What can hang from each mark:
j164: j194 j833
j132: j194 j927
j187: j132 j590
j833: j164 j953
j194: j132
j953: j187 j833
j927: j132 j701

Known rows, with every way that one mark hangs from another:
[j833 [j164 [j194 j132]] [j953 j187]]: [-0.05 -1.08 -1.91  1.63  0.91 -0.55 -1.43  0.01 -3.86 -2.05  0.21  0.97
  0.95  0.52 -0.17  1.33 -0.57]
[j187 [j132 j194 [j927 j701]] j590]: [ 0.69  0.15  1.98  0.03  0.59 -0.58 -0.97  1.04 -0.25  0.42  1.31 -1.89
  0.53 -0.43 -0.79  1.49 -1.10]
[j194 [j132 j927]]: [-0.12 -1.94 -0.15  0.71 -1.30 -0.36 -1.37  0.78 -1.40  0.89  1.59 -0.86
 -1.06 -0.01  0.25  1.12 -0.58]
[j833 j164 j953]: [ 0.85 -0.35 -0.43  0.98  0.58 -1.42 -0.40 -0.25 -3.39 -1.43 -0.49  0.55
  0.51  0.78  0.61  0.99 -0.23]
[j132 j194 [j927 j701]]: [ 0.58 -0.48  0.31  0.02  0.67  0.00 -0.02  0.92 -1.09  0.39  0.36 -1.42
  0.71 -0.20 -0.82  1.39 -0.96]
[j164 [j194 [j132 j927]] [j833 [j953 j187]]]: [-0.52 -2.89 -2.05  1.42 -0.55 -1.14 -1.65 -0.37 -5.36 -0.03  1.23  0.05
  0.35  0.41 -0.39  1.42 -1.00]
[j953 j833]: [ 0.10 -0.78  0.20  0.34  0.45 -0.96 -0.72  0.05 -0.96 -0.47 -0.65 -0.61
  0.06  0.30 -0.35  0.65  0.04]
[j194 j132]: [-0.38 -0.74 -0.32  0.67 -0.72  0.02 -0.88  0.56 -0.50  0.22  1.05 -0.48
 -0.33  0.16  0.23  0.95 -0.13]
[j194 [j132 [j927 j701]]]: [ 0.14 -1.64 -0.27  0.40 -0.58 -0.61 -0.86  1.07 -1.72  1.45  2.13 -1.67
 -0.91 -0.24 -0.11  1.81 -0.76]
[j953 [j187 j132 j590] [j833 j164]]: [ 0.53  0.10  1.14  0.60  1.25 -1.58 -1.97 -0.01 -0.55 -1.46  0.05  0.05
  0.41  0.01 -0.60  0.83 -0.46]
[j187 [j132 j194] j590]: [ 0.15  1.06  1.93  0.30  0.45  0.05 -0.97  0.52  0.98 -0.79  0.25 -0.73
  1.09 -0.02 -0.46  0.64 -0.46]
[j953 [j187 [j132 j194]] j833]: [-0.31  0.30  0.02  0.45  0.80 -0.99 -1.05  0.38  2.28 -1.60 -0.88 -0.99
  1.10 -0.43 -1.58  0.40 -0.67]
[j833 j164 [j953 j187]]: [ 0.44 -0.05 -0.92  0.76  0.85 -1.31 -0.41 -0.50 -1.82 -1.85 -0.42  0.97
  0.66  0.30 -0.01  0.26 -0.34]
[j132 j927]: [ 0.30 -1.31  0.20  0.04 -0.66 -0.43 -0.54  0.26 -0.94  0.79  0.56 -0.42
 -0.83 -0.23  0.04  0.16 -0.52]
[j953 [j187 j132] j833]: [-0.30 -0.13 -0.23  0.20  0.36 -1.56 -1.01  0.10  2.11 -0.82 -0.22 -0.92
 -0.02 -0.63 -1.22  0.04 -0.45]
[j927 [j132 j194] j701]: [ 0.40  0.95 -0.04 -0.20  2.03  0.17 -0.47  0.94 -0.78  0.92 -0.22 -1.42
  1.26  0.20 -0.51  0.79 -0.03]
[j132 j194]: [-0.01  0.51  0.26  0.31  0.52  0.71 -0.03  0.36  0.24 -0.96 -0.80 -0.11
  1.38  0.26 -0.43  0.43 -0.26]
[j953 [j187 [j132 [j927 j701]]] [j833 [j164 j194]]]: [ 0.76 -1.23 -0.87  0.73  1.59 -1.68 -1.71  0.64 -2.41 -0.71  0.31 -0.74
  0.24 -0.48 -1.33  1.86 -1.30]
[j187 j132]: [ 0.08  0.38  0.13  0.12 -0.42 -0.80 -0.35  0.35  1.48  0.10  0.41 -0.78
 -0.28 -0.45 -0.20  0.24 -0.41]
[j187 [j132 j927]]: [ 0.34 -0.82  0.33  0.16 -1.03 -1.17 -0.83  0.58  0.58  0.81  0.91 -1.16
 -1.03 -0.65 -0.16  0.39 -0.87]

Rows:
[-0.42 -1.12 -1.93  0.79  0.65 -0.79 -0.42 -1.09 -4.14 -0.90 -0.15  0.79
  1.31  0.43 -0.63  0.42 -0.47]
[j164 j194 [j833 [j953 j187]]]
[-0.44 -2.75 -0.94  1.37 -0.22 -0.98 -2.08 -0.48 -5.88 -0.07  1.68  0.13
  0.46  0.56 -0.31  1.44 -0.87]
[j164 [j194 [j132 j927]] [j833 [j953 [j187 j590]]]]
[ 0.55 -1.88 -0.89  1.43  0.17  0.22 -1.89  0.75 -4.89 -0.34  0.78  0.66
 -0.02  0.58  0.41  2.08 -0.79]
[j833 [j164 [j194 [j132 j927]]]]
[ 0.42  0.33 -0.03  0.92  1.32 -1.17 -1.46  0.42  0.33 -2.19 -1.16 -0.14
  1.40  0.05 -1.06  1.18 -0.83]
[j953 [j187 [j132 j194]] [j833 j164]]
[-0.07 -1.67 -0.54  0.83  0.17 -1.55 -1.50 -0.75 -4.30 -0.23  0.98  0.04
  0.62  0.09 -0.65  0.70 -1.02]
[j164 j194 [j833 [j953 [j187 [j132 j927] j590]]]]
[-0.27 -2.58 -2.20  1.15  0.17 -1.38 -1.19 -0.13 -5.75  0.40  1.75 -0.70
  0.51  0.21 -0.73  2.04 -1.16]
[j164 [j194 [j132 [j927 j701]]] [j833 [j953 j187]]]
[ 0.61 -1.32  0.64  0.92  1.28 -1.26 -2.69  0.27 -2.73 -1.20  0.33  0.12
  0.22 -0.12 -0.87  1.25 -1.00]
[j953 [j187 [j132 j927] j590] [j833 [j164 j194]]]
[ 0.43 -0.15  2.13  0.34 -0.13 -0.32 -1.48  0.76  0.13 -0.10  0.75 -1.10
  0.36 -0.23 -0.43  0.80 -0.93]
[j187 [j132 j194 j927] j590]
[ 0.58  0.40  0.45  0.78  0.83 -1.79 -1.18 -0.33 -1.24 -1.75  0.35  0.44
  0.57  0.11 -0.06  0.46 -0.52]
[j833 j164 [j953 [j187 j132 j590]]]
[ 0.58 -2.32 -1.27  1.89  0.14 -0.98 -1.83  0.44 -6.11 -1.09  0.56  0.29
  0.17  0.82  0.46  2.21 -0.84]
[j833 [j164 [j194 [j132 j927]]] j953]
[-0.06 -0.23  1.14 -0.18 -0.22 -0.74 -1.28  0.12  1.65  0.25  1.40 -0.46
 -0.59 -0.95 -0.70 -0.47 -0.74]
[j953 [j187 [j132 j927] j590]]
[-0.33  1.26  1.20  0.03  0.74  0.18 -0.88  0.20  2.60 -1.18  0.27 -0.23
  1.19 -0.53 -1.10 -0.25 -0.54]
[j953 [j187 [j132 j194] j590]]
[ 0.23 -2.11  0.25  1.31  1.23 -0.49 -2.98  0.33 -4.34 -1.21  0.68  0.52
  0.30  0.44 -0.55  1.74 -0.69]
[j953 [j187 j590] [j833 [j164 [j194 [j132 j927]]]]]
[-0.30  0.03  0.35  0.16  0.60 -0.91 -0.44 -0.67 -0.25 -1.18  0.33  0.14
  0.47 -0.07 -0.46 -0.59 -0.01]
[j833 [j953 [j187 j590]]]
[-0.22 -0.68 -1.11  0.42 -0.03 -1.62 -0.06 -1.16 -2.37 -0.43  0.09  0.33
  0.74  0.37 -0.23  0.08 -0.32]
[j164 [j833 [j953 j187]]]
[-0.25  0.71  0.70  0.49  0.62 -1.04 -0.75 -0.13  1.14 -1.82  0.05 -0.58
  1.25 -0.24 -0.96 -0.09 -0.51]
[j833 [j953 [j187 [j132 j194] j590]]]
[ 0.78 -0.20  0.80  1.05  0.70 -1.57 -1.59  0.10 -1.76 -1.91  0.18  0.05
  0.99  0.12 -0.35  0.90 -1.09]
[j833 j164 [j953 [j187 [j132 j194 j927] j590]]]
[-0.09 -0.26  0.13  0.44 -0.08 -2.05 -0.77 -1.01 -1.85 -0.35  0.81 -0.15
  0.63  0.18 -0.28  0.27 -0.48]
[j164 [j833 [j953 [j187 j132 j590]]]]
[ 0.20 -0.78 -1.05  0.86  1.86 -0.39 -1.40 -0.14 -2.64 -1.90 -1.02  1.03
  1.02  0.30 -0.84  0.88 -0.37]
[j953 j187 [j833 [j164 j194]]]
